Each row comes from the steps of one path. Every step used is in the known rows, and no mark comes twice. Write the path behind each row, first mark first.
Known rows
nozit, bagi, loba, zedig, pazuvog: [  5   5   4  32   9 -13 -14  -1  14  -1  -4 -10  -1 -17  -8   7   9  -3
  -5  -4   2  -8 -15  -7  -4  -1   0]
nozit, zedig: [  6   0   1  -2  15  -1   5  -7   1   5  -3  -4   4  -4 -11   6   8  -1
  -5   2  -3  -3   3  -6  -6   2   3]
loba, zedig, pazuvog: [  6   3   5  17   8 -13  -1  -4   5   4  -2  -9   0  -5  -8   5  -5   3
  -7  -1   4  -9  -6  -4  -3  -3   0]
fekel, nozit, zedig, pazuvog, bagi, loba: [  8   1   0  10  11 -14  -5  -6   6   2  -9  -7  -1 -10  -5   5  24  -4
  -5   1   2  -9  -5 -13  -8   4  -5]
pazuvog, vomug: [ 4 -2  1  1  5 -6  3 -1  0 -5 -6 -4  0 -7 -4  6 -4  0 -7 -2 -5 -7 -4 -2
 -3  2  2]
fekel, nozit: [  8  -5   1 -11   6  -2   7  -5  -4   2  -2  -7   0   4  -3   2  10  -2
  -9   3   4  -5  -6   2  -4   0  -1]
loba, zedig: [  7  -1   6  11   5  -6   2  -3   1  -2  -1  -7   2  -4  -8   3  -5   1
 -11   2   1  -7  -9  -2  -2  -2   1]
sabo, pazuvog, vomug: [ 10   0   2   9   1  -5   3  -2   4  -7  -1  -5  -7   4  -2   9  -5   2
  -5  -8  -3  -7 -12   0  -3  -2   1]
pazuvog, bagi, loba, zedig: [  5  -1   7  30   1 -11 -12   0   7 -10  -4  -9  -1 -16  -8   2   1  -3
 -11   0  -4 -14 -12  -8  -3  -3  -3]
pazuvog, bagi, loba: [  3  -2   3  23   6  -6 -13   0   8  -8  -7  -8  -1  -9  -7   5   7  -4
  -6  -1  -7 -14  -5  -4  -7  -3  -2]
loba, zedig, nozit, fekel: [  4   1   5  15  11 -13   5  -5  16   6   5  -9   2  -6 -11   2   4   4
  -9   0  -5   0   0   2  -6   2  -1]
totuve, nozit, bagi, loba: [  0  -3   2   8   5   1 -15  -2  19  -2  -6  -9   3 -11  -7  11  20  -5
  -1  -7  -4  -7 -10  -1   2   2   0]
pazuvog, bagi, loba, zedig, nozit: [  0  -1   6  32   1 -13 -12  -2  13  -4   0 -11   0 -20  -8   2   7  -2
  -9   0  -5 -11  -8  -7  -6   0  -5]
zedig, nozit, bagi, loba: [ -2   0   2  17  10  -3 -12  -2  18   3  -2  -9   1 -15  -5   7  23  -5
  -2  -3  -5  -4  -4   0  -8   1  -1]
loba, zedig, pazuvog, bagi: [ 10   5   5  27   3 -16  -5  -4   9  -2 -10 -12   0  -8  -9   5  -3   2
 -11  -2  -1 -14  -2 -11  -5  -1  -2]
totuve, nozit: [ 4 -5  2 -5  4  0 -1 -5  9  4 -5 -9  4 -1 -7  9  6 -1 -3 -4 -5 -8  0  1
  3  0  1]
sabo, pazuvog, totuve, nozit: [ 11  -4   3   5  -2  -3  -3  -3   7  -4   5  -6  -1  14  -5   9   4  -1
  -4 -10  -2 -11 -10   5   4   3  -5]
totuve, nozit, zedig, loba: [  5  -4   1 -12  11  -4   5  -8   5   6 -10  -9  10 -14 -12   5  26  -1
  -2  -3   1  -4   6  -2   0   6   1]
bagi, loba, zedig, pazuvog: [  2   1   5  26   9 -15 -12  -2   8  -1   2  -8  -2 -13  -8   3  -3  -1
  -6  -1   5 -10 -12  -3  -1  -3  -2]
sabo, pazuvog, bagi: [ 15   2   4  22   1  -3  -3  -3  11  -6  -4  -9  -6  12  -6   8   3   0
  -7  -7  -5 -12  -4  -4  -8  -6  -1]
bagi, loba, zedig: [  2  -3   7  20   6  -8 -10  -1   4  -5   3  -6   0 -10  -7   1  -3  -2
  -8   1   1 -10 -17  -2  -1  -3  -1]
sabo, pazuvog, totuve: [12 -1  3 12  2 -5 -1 -3  1 -6  6 -5 -3 13 -5  5  2 -1 -8 -6 -2 -8 -9  5
 -4  0 -3]
pazuvog, totuve: [  7  -3   3   3   6  -5  -2  -1  -6  -4   1  -4   3   2  -7   2   1  -3
  -8   1  -4 -10   0   2  -2   4  -3]
totuve, nozit, zedig: [  6  -3   2 -10  10  -1   2  -8   9   7  -6  -5   7  -5 -10  10  12  -1
  -2  -2  -2  -3   2  -4   1   4   1]
mapez, nozit, zedig, pazuvog: [  6   4   4   1  16  -7   4  -8   9   5  -5  -5   7  -2 -10   9  13   1
   3  -1   6  -5   6  -7  -9   4   1]

Which path is each row?
[  3   5   7  29   7  -9 -13  -2  19  -5  -3 -10   3 -13  -8  10  16  -2
  -1  -6   7  -9 -10  -6  -6   3   0] => mapez, nozit, bagi, loba, zedig, pazuvog
[ -3  -3   5  23   4 -11  -7  -3   8   0   6  -8   1 -18  -7   1   4  -1
  -7   1  -2  -7 -12   0  -3  -1  -3] => bagi, loba, zedig, nozit
[  2   2  -3  -4   9 -12   4  -7  10   4 -11  -7   4 -14  -9  14  11   2
   1  -5  -2  -6   2 -10   2   9   1] => totuve, nozit, zedig, pazuvog, vomug
[  4   1   5  24   5  -5 -12   0  11  -7  -2  -8   1 -15  -8   5   8  -4
  -9  -2   0  -7 -15  -4  -3   0   2] => nozit, bagi, loba, zedig
[  7  -4   2  -9   9  -8   4  -6  -2   2  -7  -6  11 -15 -12   2  27  -2
  -5  -1   0  -7   8  -1   2  12  -3] => pazuvog, totuve, nozit, zedig, loba
[  4   4   1  22  14 -14 -12  -5  12   2  -9  -8   1 -15  -9   7  16  -2
  -2  -1  -4 -12   1 -13  -7   1  -2] => nozit, zedig, pazuvog, bagi, loba
[  8   5   5  33   7 -16 -16   1   7  -7   0  -8   1 -18  -9   5  12  -4
  -7  -4   1 -13 -17  -6  -1   6  -4] => nozit, bagi, loba, zedig, pazuvog, totuve
[  8  -2   4  11   3  -6  -5  -1   6  -5  -2  -9   0 -12  -3   3  19  -5
 -11   0   6  -4 -24  -5  -5   2  -2] => fekel, nozit, bagi, loba, zedig
[  3   2   1   7   9  -2   0  -4  14   7  -4 -10   3  -9  -7   8  19  -2
  -5  -3  -5  -2   2   0 -10   2   0] => zedig, nozit, bagi
[  1  -2   5  21   1 -18 -15  -2   7  -5   4  -8   3 -11  -7   6   4  -3
  -5  -3   2 -14 -13  -2   7   6  -8] => bagi, loba, zedig, pazuvog, totuve, nozit
[  3   2   4  23   3 -10 -16  -2  23   0  -7 -12   1 -17  -8  12  15  -3
  -2  -8   1 -10 -13  -6   3   2  -1] => totuve, nozit, bagi, loba, zedig, pazuvog
[  1   1   3   9  14  -9   3  -5  16   9   3  -8   2  -2  -9   5   9   3
  -4   0  -9   1   6   6 -10   2  -1] => zedig, nozit, fekel
[ 11   0   8  38  -3 -10 -13  -2  12 -13   1  -9  -7  -1  -7   5   0  -1
  -9  -8  -1 -13 -21  -7  -4  -6  -4] => sabo, pazuvog, bagi, loba, zedig
[  6   0   2  -8  16  -6   7  -7  -3   5 -10  -6   8 -14 -12   0  22  -1
  -6   3   1  -3   4  -2  -6   3   2] => nozit, zedig, loba
[  8   2   0   8   4  -9  -6  -2  12   2  -7 -10   5  -6  -8  12  21  -2
  -2  -7  -4 -10   1  -3   1  10  -3] => zedig, pazuvog, totuve, nozit, bagi
[ 10  -5   0 -18  12  -3  12  -8  -5   6  -3  -3   4  -2  -6   3  18  -2
  -7   5   3  -1  -5  -4  -7   4   0] => fekel, nozit, zedig
[  4  -2   0   5   4 -12  -6  -4   5   2  -4  -8   5  -3  -7   9   8  -1
  -2  -4  -2 -12   0   1   3   6  -5] => zedig, pazuvog, totuve, nozit
[  3   0   0  16  10 -12 -14  -6  18   3 -12  -9   4 -16 -10  11  20  -3
   1  -5  -7 -11   2 -13   0   4  -4] => totuve, nozit, zedig, pazuvog, bagi, loba
[  9  -3   0 -17  13  -7  13  -8  -8   4  -8  -7   7 -11  -7  -1  33  -2
  -9   5   7  -2   0  -1  -8   5  -1] => fekel, nozit, zedig, loba
[  1   1   6  36   7 -17 -10  -3  23  -3   1 -10  -1 -16 -11   2  10   1
  -9  -2 -10  -6  -3  -3  -9   2  -5] => pazuvog, bagi, loba, zedig, nozit, fekel
[  5  -3   6  17  -2  -7 -13   1  11 -10  -1  -8   4 -18  -8   7  15  -5
  -7  -5  -3 -11 -17  -3   7   9  -5] => pazuvog, totuve, nozit, bagi, loba, zedig
[  4   1   8  23   4  -2 -10  -1  17 -10  -3  -7   4 -11  -8   8  15  -3
  -3  -4   5  -8 -15  -5  -5   3   0] => mapez, nozit, bagi, loba, zedig
[  6   0   2  10  10 -14  -3  -4  16   3  -1  -9   5   0 -10   9  11   2
  -2  -5  -7  -7   5   4   1   8  -5] => zedig, pazuvog, totuve, nozit, fekel
[  3   1   1  17   6 -10 -17  -1  15  -2  -5  -9   3 -13  -7  10  22  -5
   0  -7  -3 -11  -6  -1   3   8  -5] => zedig, pazuvog, totuve, nozit, bagi, loba
[  6  -4   3   5   7  -7  -2  -3  12  -1   0  -6   5   1 -10   6   7   1
  -6  -3  -9  -5   1   5   2  10  -3] => pazuvog, totuve, nozit, fekel
